What can hang from each mark:
bifa: pono
guzi: guvo
zegab: valunoz
valunoz: zegab
zutafik: guzi noti zegab
pono: guvo valunoz
diras: guvo
guvo: rabito
rabito: bifa masig
masig: bifa rabito
noti: zutafik

Every row comes from one small tree of marks. The marks that hang from a mark follow it in brackets, in alphabetical order. Every link used is in the known rows. Which tree was each row made from?
Known rows:
diras[guvo[rabito]]: [ -8 -14  -3  -6   0  -8  17   0 -19   1  -8   2  40  14   7  -1  15  -4
  12  28   5  -9  29 -38 -33  10  -7  23  29 -38 -15 -39  33 -10  -5 -20
 -37   1 -16  -6  42  28 -15   6 -30  14  21  -4 -13  14 -20]
noti[zutafik[guzi zegab[valunoz]]]: [ 17  14  22 -28  -5   1  -5  16   2   3 -30   2  46 -43  23   0 -11  -3
  10  13   6 -10   6 -57  21 -42 -31  19  -8 -43  26  21  41   2  -7 -19
 -37 -13  16  -5 -38  13  -3  15  -1   1  18 -28   6  -6 -50]
pono[valunoz]: [  6   5   2   2  -8   0   0  -7  -8 -10  -9   1  29  -2  17  23  12  -7
   6  19  21 -12  11 -49   0  -1 -15  22  11 -35  -9  -4  29 -15  -6 -20
 -39   0 -10  -2   9  24 -26  -7 -11  29  13 -20   4  18   0]
rabito[bifa[pono[valunoz[zegab]]] masig]: [ 11  -5  19  12 -31 -23 -38  -3  -5 -29  -1  -5   2  19  18  33   8  23
 -29  51  13  -9  14 -42 -16   5 -23  72  19 -32 -29 -46  44 -39  -7   6
 -28  -4 -22 -23  61  35 -54 -10  -8  55  15 -50   7  20  -9]
guvo[rabito[bifa[pono[valunoz]] masig]]: [  5  -6   6  22 -27 -32 -41 -24   1 -21  10   0   0  39   3  17 -11  12
 -35  51   6  -8  37 -32 -23  26 -20  73  25 -32 -38 -52  69 -49  -9   6
 -24   5 -23 -13  62  42 -44  -6 -20  46  21 -35   2  21 -36]
pono[guvo[rabito] valunoz]: [  1  -9   2  -1  -3 -10   1 -24  -1  -8   3 -13  24 -10  19   5 -16  -2
  10  24  23 -16  39 -50  -8   5 -19  31  26 -59 -32 -35  36 -27   6 -22
 -45  -9 -15 -11  38  40 -26   1 -38  38  13  -5   0  22  -9]
zutafik[guzi zegab]: [ 16  18   9 -33 -10 -10 -22  15  -8   8 -14   7  44 -15  19   6  10 -13
  -3  14  12  -5   0 -46  -1 -27 -22  16  -7 -41  -8   3  37   9   8 -27
 -38  -4   9  -9 -20  33 -15  16  -9  18  22 -21   1   8 -21]
guzi[guvo]: [  0 -11  -8   7  -9  -9 -32   0 -14   0 -13   1  27 -10  31   9  25 -14
  10  14  18 -14   9 -40   0  -8 -35   8  16 -23 -11  -5  21  14  -7 -19
 -37 -11   0 -14  12  18  -4  -2 -22  46  13 -13  -4   8  -8]
rabito[bifa]: [  1  -6  -6  -1 -21 -17 -20   1 -13 -10  -2  13  19  13   5  20   7  -7
  -8  28  15 -15   7 -34  -7   1 -19  39  22 -14  -8 -19  45   4  -7  -9
 -28 -20 -18 -15  25  18 -13   5 -10  37  15 -30  -5  17 -19]
pono[guvo valunoz[zegab]]: [  8  -7  15  -6 -10   3   1  -4  -5  -8  -3 -12  21 -23  36  18  -4   8
  25  26  32 -16  15 -59  -2 -21 -21  27  19 -56 -25 -30  12 -19   5 -28
 -51 -16 -19 -19  32  32 -27  -4 -24  53   8 -15   9  22  16]
masig[rabito[bifa[pono[guvo]]]]: [  9 -10   0  11 -33 -29 -22  25 -23 -20  10   6   4  35   2  26   5   4
  14  34  11  -6  35 -15 -19  -5 -36  49  15 -18 -38 -37  72 -23   7  10
 -10 -24 -38 -23  26  20 -18  -2 -46  51   9 -22   0  28 -28]
pono[guvo[rabito[bifa masig]]]: [ -6 -11  -2   0 -30 -33 -31 -21   4 -15  18   1   6  28   4   6 -18   5
 -11  44  10 -14  39 -36 -19  20 -26  64  48 -41 -37 -68  64 -19 -10  -2
 -30 -33 -25 -35  52  41 -19  14 -48  50  20 -27  -1  26 -43]
pono[guvo]: [  2  -8  -5 -11  -8  -7  -5   8 -13  -3   4   1  25 -11  27  11  -2  -7
  26  18  28 -12  22 -35  -2 -11 -26  22  23 -27 -16 -18  34  -2   8 -24
 -36 -25 -14 -20   8  28  -9   8 -39  35   6 -11   0  16  -9]
zegab[valunoz]: [  3 -10   3   8  -8   6  10   8 -13  -7 -14  13  30 -19  29  16  11  -5
   1  30  18 -13   5 -49  11 -17 -33  29  15 -29   9  -8  25  10   0 -21
 -40 -30  -8   0   7  18 -12  -5  -8  16  10 -31  -2   8 -11]
rabito[bifa[pono[guvo valunoz]] masig]: [ 12  -7   5  24 -24 -32 -28   8   2 -31  18  -1  -8  25  13  20 -19  12
 -12  39  17  -2  27 -32 -17  13 -39  61  26 -28 -33 -47  68 -46  -7   4
 -13  -9 -26 -33  41  40 -35   2 -33  60  13 -33  13  26 -27]
bifa[pono]: [  8  -5  -5   4  -7 -10 -22   4 -32  -7  -8  10  23   2  19  21  22   3
  -6  31   7 -10  12 -17 -11  -9 -25  31  10  -7 -10  -7  35 -10  14 -25
 -28  -3 -10  -6   1  28 -27  -9 -22  32   5 -25  -7   3 -11]
masig[bifa[pono[valunoz[zegab]]] rabito]: [  8  -4  17   2 -34 -14 -28  10 -23  -6  -4  -8   7  24  18  52  31  11
  24  42  19 -21  32 -41  -8 -22 -11  64  -3 -35 -54 -25  44 -42  -2   2
 -18 -13 -45   6  38  23 -46  -6  -4  51   9 -31  -3  36   0]
guvo[rabito[bifa[pono] masig]]: [  2 -13   1  12 -30 -33 -48 -13 -13 -18  10   7   4  43  -1  19   0  10
 -36  52  -5  -9  30 -20 -23  22 -24  75  29 -16 -32 -56  67 -31  -4   0
 -26  -8 -25 -16  48  35 -36   1 -28  43  23 -37  -7  11 -44]
masig[bifa[pono] rabito]: [  6  -6   0   8 -34 -19 -35  21 -37   2   2  12   7  39   3  46  37   1
  19  35   4 -17  29 -20  -9 -11 -21  58   0 -15 -44 -13  67 -21   4  -2
 -12 -20 -41   8  10  14 -26   4 -20  40   9 -28 -12  27 -25]
zutafik[guzi[guvo] noti zegab[valunoz]]: [ 11  11  30 -21  -7  -6 -30  19  -7  15 -26   1  41 -37  42  -2   3  -9
  -7  15  14  -3  -6 -73  17 -45 -55   8 -14 -53   9  13  29  26 -23 -24
 -21 -19  19  -6 -18  32  -6  18   2  16  35 -18   6  -7 -52]
rabito[bifa[pono[guvo]]]: [  7 -12  -4  10 -19 -26 -22  15 -20 -18   8   2   7  11  16  20 -10   7
  -1  33  17  -8  24 -14 -16 -14 -38  45  25 -12 -26 -33  53 -16   9  -9
 -23 -17 -19 -18  29  29 -19   2 -33  46   8 -25  -1  13 -26]
pono[guvo[rabito[bifa]] valunoz[zegab]]: [  0 -12   9  -4 -14 -16 -10 -26   4 -15   7 -20   9  -4  23  17 -15  17
   1  39  27 -21  37 -58 -13 -11  -8  54  32 -61 -45 -68  29 -28  -1  -5
 -52 -19 -26 -21  79  43 -30   0 -29  53  16 -21   0  28 -14]
pono[guvo[rabito] valunoz[zegab]]: [  1 -10   9 -11  -4  -3  -2 -26  -3  -7   2 -23  25 -18  37  11  -9   8
  13  31  27 -21  34 -61  -5 -15 -14  40  25 -69 -42 -47  13 -26   7 -25
 -55 -14 -17 -18  57  45 -36  -2 -34  43  11 -13   1  20  -3]
noti[zutafik[zegab[valunoz]]]: [ 11   0  17  -9  -6   8   5  -3   0   3 -35  11  43 -44  28   6  -7   6
  18  18  13 -21  15 -48  20 -39 -31  18  -1 -40  21  11  41   2   3 -19
 -32 -21   2 -10 -30   8   7   9   0   3   9 -22   4  -4 -37]

Write each row's tree:
[ 13  17  25 -32  -8 -14 -56  13 -13  20 -22   2  40 -16  31  -1  21 -16
   0   7  13 -10  -3 -63   3 -33 -39   1 -11 -45 -11  13  32  21 -17 -29
 -20   5  16 -19 -21  30  -8  26  -6  30  28  -7  -1  -4 -44]	zutafik[guzi[guvo] noti zegab]
[  2  -9   3  18 -13 -24 -29 -25 -11 -20   3   0  11  21   3  21  -7   8
 -25  43  11 -11  35 -31 -19  11 -18  61  20 -29 -31 -39  53 -42  -2  -5
 -30   5 -22  -3  56  38 -43  -7 -14  35  13 -28  -8  16 -27]	guvo[rabito[bifa[pono[valunoz]]]]
[ 11  17  31 -33  -9   3  -8  18 -14  10 -19   8  39 -25  26   8  -4  -3
  -5  24  11  -5 -14 -73  12 -34 -39  22 -15 -48  14  10  36  13 -10 -30
 -24 -16   7  -5 -30  34 -12  20   9   0  28 -27   2  -4 -53]	zutafik[guzi noti zegab[valunoz]]
[ -4  -8  -4  11 -17 -25 -50 -26  -3  -1  -3   0  19  12  19   4  18  -9
  -9  31   9 -11  29 -44  -4  15 -31  40  28 -50 -28 -37  41  -4 -15 -11
 -34 -16  -8 -19  33  33 -19   2 -35  52  21 -14  -3   5 -28]	guzi[guvo[rabito[masig]]]
[  5   0   3  25 -30 -27 -29   5  -1 -24   7   5  -3  33   8  22  -2  11
 -26  45  13  -7  15 -33 -18  19 -30  61  21 -21 -23 -35  68 -44 -13   2
 -14   2 -21 -20  34  29 -38  -6 -15  52  15 -41   6  22 -23]	rabito[bifa[pono[valunoz]] masig]
[ 16  21  27 -49 -10  -9 -35  13 -20  18 -19   9  39  -5  18   8   4 -13
  -1  15  12  -9 -11 -58  -8 -24 -24  16 -15 -40  -4   6  46  10 -10 -37
 -24  -3   6 -15 -31  37 -14  29  -8  10  29 -18  -4   0 -51]	zutafik[guzi noti zegab]
[ 17   8  23 -11  -4  -8 -21   8   5   2 -33   0  44 -50  41  -8  -1  -5
  16   6  10 -10  15 -65  27 -49 -52   5 -13 -48  23  25  27  16 -16 -12
 -35  -8  28 -10 -25  13   3  11   0  19  19 -20   7 -14 -45]	noti[zutafik[guzi[guvo] zegab[valunoz]]]
[  8   9  17 -30   0 -16 -50 -20   2  13 -26 -13  47 -25  30 -10   2 -12
   6   9   1 -15  32 -50   6 -35 -27   8  -5 -56 -12   6  39   4 -13 -17
 -40   8  25 -11 -14  23  -3  18 -18  23  24  -7  -6  -9 -59]	noti[zutafik[guzi[guvo[rabito]] zegab]]
[  9  -5  17  13 -29 -17 -40  -3 -14 -11   4  -1  -4  22  24  43  19  22
   3  45  18 -19  18 -42  -4  -7 -19  72  14 -34 -43 -37  38 -43  -3  -7
 -28  -9 -29  -9  43  35 -50   2  -1  56  11 -42   0  24  -4]	rabito[masig[bifa[pono[valunoz[zegab]]]]]
[ 10  -8  12   9 -19 -17 -16   1  -9 -28   6  -8   2  -5  29  28 -10  26
   1  39  25 -12  21 -37 -10 -22 -27  54  19 -38 -42 -51  32 -32   8  -6
 -34  -9 -26 -22  57  36 -38 -10 -19  60   5 -29   7  21 -10]	rabito[bifa[pono[guvo valunoz[zegab]]]]
[ -6 -10   0   2 -31 -23 -41 -19 -15   8  12   3  11  34   2  20  11  -1
  -6  48  10 -24  33 -37  -3  16  -8  68  28 -37 -40 -48  65 -21  -6  -9
 -29 -31 -25  -6  32  31 -25  14 -24  35  21 -27 -11  24 -35]	guvo[rabito[masig[bifa]]]
[  2 -13   5   8  -5 -13 -12 -16 -10 -14   8 -15  17  -3  19  13 -20   6
   1  33  21  -7  40 -32 -12  -2 -25  39  20 -46 -40 -37  41 -43  12 -22
 -35   1 -19 -10  37  52 -36 -10 -40  38   6 -12   1  19 -18]	bifa[pono[guvo[rabito] valunoz]]
[ -5 -13  -2  13 -26 -36 -64 -24   0 -10   1   2   7  25  10   4  13   1
 -26  39   8 -12  34 -39  -7  22 -33  54  37 -39 -39 -55  55  -9 -22   6
 -26 -21 -10 -25  56  34 -17   5 -35  63  25 -27  -3  15 -38]	guzi[guvo[rabito[bifa masig]]]
[-13 -10  -6   6 -16 -21   7  -2  -9  -4  -2   6  24  24  -3   2   8  -5
  -7  35   6 -12  32 -35 -43  14  -4  38  35 -33 -18 -53  48  -9 -11  -3
 -32   3 -26 -14  66  27 -13  11 -27  27  26 -16 -12  19 -32]	diras[guvo[rabito[bifa]]]
[ -6 -19  -1  15 -24 -36 -21   8 -14 -19   4   3   6  46  -4   5   7  10
 -19  51  -9  -4  36 -22 -53  30 -14  63  35 -23 -31 -72  67 -30  -8   6
 -15   6 -32 -20  66  39 -32  10 -38  36  24 -30  -3  19 -43]	diras[guvo[rabito[bifa[pono] masig]]]
[  4   3  29 -12  -7   6  -1   2 -15   9 -21  12  36 -29  24  10   0   1
   3  27  17 -15  -4 -63  14 -35 -35  26  -3 -45   7   3  38  11  -2 -33
 -18 -29  -9  -5 -21  23  -3  14   6   0  23 -22   1   2 -40]	zutafik[noti zegab[valunoz]]
[ -6 -16   0  17 -19 -30 -22   6 -26  -2   8   2   4  44  -3  16  13   8
   1  48  -2 -13  42 -22 -42  16 -16  66  31 -31 -42 -57  65 -35  -1  -8
 -15  -4 -34 -10  51  37 -36  15 -26  27  19 -20 -12  21 -45]	diras[guvo[rabito[masig[bifa[pono]]]]]
[  1 -13  -4  27 -25 -34 -73 -14 -16  -2   7  -1   2  32  19  18  21   5
 -14  45   5 -16  39 -22  -5   3 -37  65  23 -30 -53 -43  53 -23  -7  -5
 -18 -16 -17  -6  46  37 -29   6 -25  57  17 -23 -10  14 -38]	guzi[guvo[rabito[masig[bifa[pono]]]]]
[ -4  -5   1   1 -24 -31 -38 -21  -1 -10   6   8  10  38  -1  11   6   4
 -27  49   3 -18  26 -38 -13  27 -13  64  32 -34 -29 -58  64 -15 -11   1
 -33 -22 -19 -23  51  33 -26   8 -28  44  24 -36  -5  19 -42]	guvo[rabito[bifa masig]]
[ 14  -7   2  14 -31 -25 -11  22  -8 -21  11  -5   3  30   4  28  -6   6
  15  33  18  -8  38 -32 -20  -1 -34  50  10 -37 -40 -33  73 -44  -3  12
 -11 -14 -38 -16  40  24 -30  -1 -35  59  11 -20  10  34 -22]	masig[rabito[bifa[pono[guvo valunoz]]]]
[  6  -7   0  15 -32 -30 -46   9 -14 -22   6  12   2  39   4  24  10   9
 -24  43   1  -7  12 -17 -15  14 -29  60  22  -7 -26 -38  66 -19  -2  -1
 -18 -13 -23 -19  28  32 -35   0 -23  48  14 -42  -1  13 -38]	rabito[bifa[pono] masig]
[  4  10   9 -15 -13 -33 -59  -8   3   0  -8   0  32   1  25  -7  10 -10
 -22  22  11 -10  25 -50  -6 -20 -35  32   3 -53 -29 -24  47   8 -11  -3
 -35  -2   9 -12  31  35  -7  21 -11  43  33 -20  -4   9 -47]	zutafik[guzi[guvo[rabito[bifa]]] zegab]
[-11 -13   0  11 -25 -32  -9   2   1 -10   6   3  17  41  -9  -2   0   3
 -11  44   0 -12  32 -39 -45  34 -10  56  46 -39 -27 -68  62 -17 -23   6
 -22  -3 -25 -28  62  32 -22  13 -35  34  32 -27  -5  22 -40]	diras[guvo[rabito[bifa masig]]]
[ -9 -11   1   1 -11 -16   0  -1  -9   3   2   0  29  24   2  -4  15  -7
   3  38   0 -10  30 -40 -45  31  -7  39  35 -45 -24 -52  46 -14  -9 -11
 -30  -1 -20 -22  48  37 -25  11 -42  24  22 -15  -5  16 -29]	diras[guvo[rabito[masig]]]
[  3 -14   1  19 -13 -23 -18 -16 -16  -6  16  -9   0   9  19  24 -12   9
   7  40  22 -16  49 -30 -14  -9 -21  54  22 -46 -56 -44  50 -48  12 -16
 -26 -11 -29  -2  46  39 -32   8 -26  42   8 -16  -5  28 -25]	masig[bifa[pono[guvo[rabito] valunoz]]]
[  1 -10  16   5 -18 -18 -27 -26 -11 -21   1  -9  10  13  19  28   2  22
 -29  48   7 -15  29 -44 -10  -6  -8  67  20 -32 -41 -50  31 -38   5  -7
 -44   3 -25  -5  74  41 -46 -14 -11  44  14 -36  -8  17 -19]	guvo[rabito[bifa[pono[valunoz[zegab]]]]]
[  9  -2   6  19 -29 -22 -20  15 -11 -17   2   5  11  36   1  36  17   1
  -4  35  10 -11  26 -36 -15   5 -20  55   7 -25 -31 -16  71 -38 -11  13
 -12   2 -34  -4  30  16 -33 -12 -15  51  17 -32   2  35 -17]	masig[rabito[bifa[pono[valunoz]]]]
[ -4  -9   2   5 -15 -21  -7 -23   5 -15  12  -7  11  11  13   6 -27   3
  -5  33  26 -16  38 -48 -13  10 -18  47  34 -50 -33 -56  52 -34  -6  -7
 -37 -18 -21 -19  53  42 -21   4 -33  47  17 -20   1  28 -23]	pono[guvo[rabito[bifa]] valunoz]
[  4 -16   0   6 -17 -25 -32  -9 -16 -11  13  -4   7  17  15   6 -11   8
 -11  45   8  -5  40 -19 -19  11 -29  58  27 -40 -44 -55  52 -34  14 -16
 -26 -15 -21 -21  28  48 -35   4 -56  41   9 -17  -3   7 -31]	bifa[pono[guvo[rabito[masig]]]]
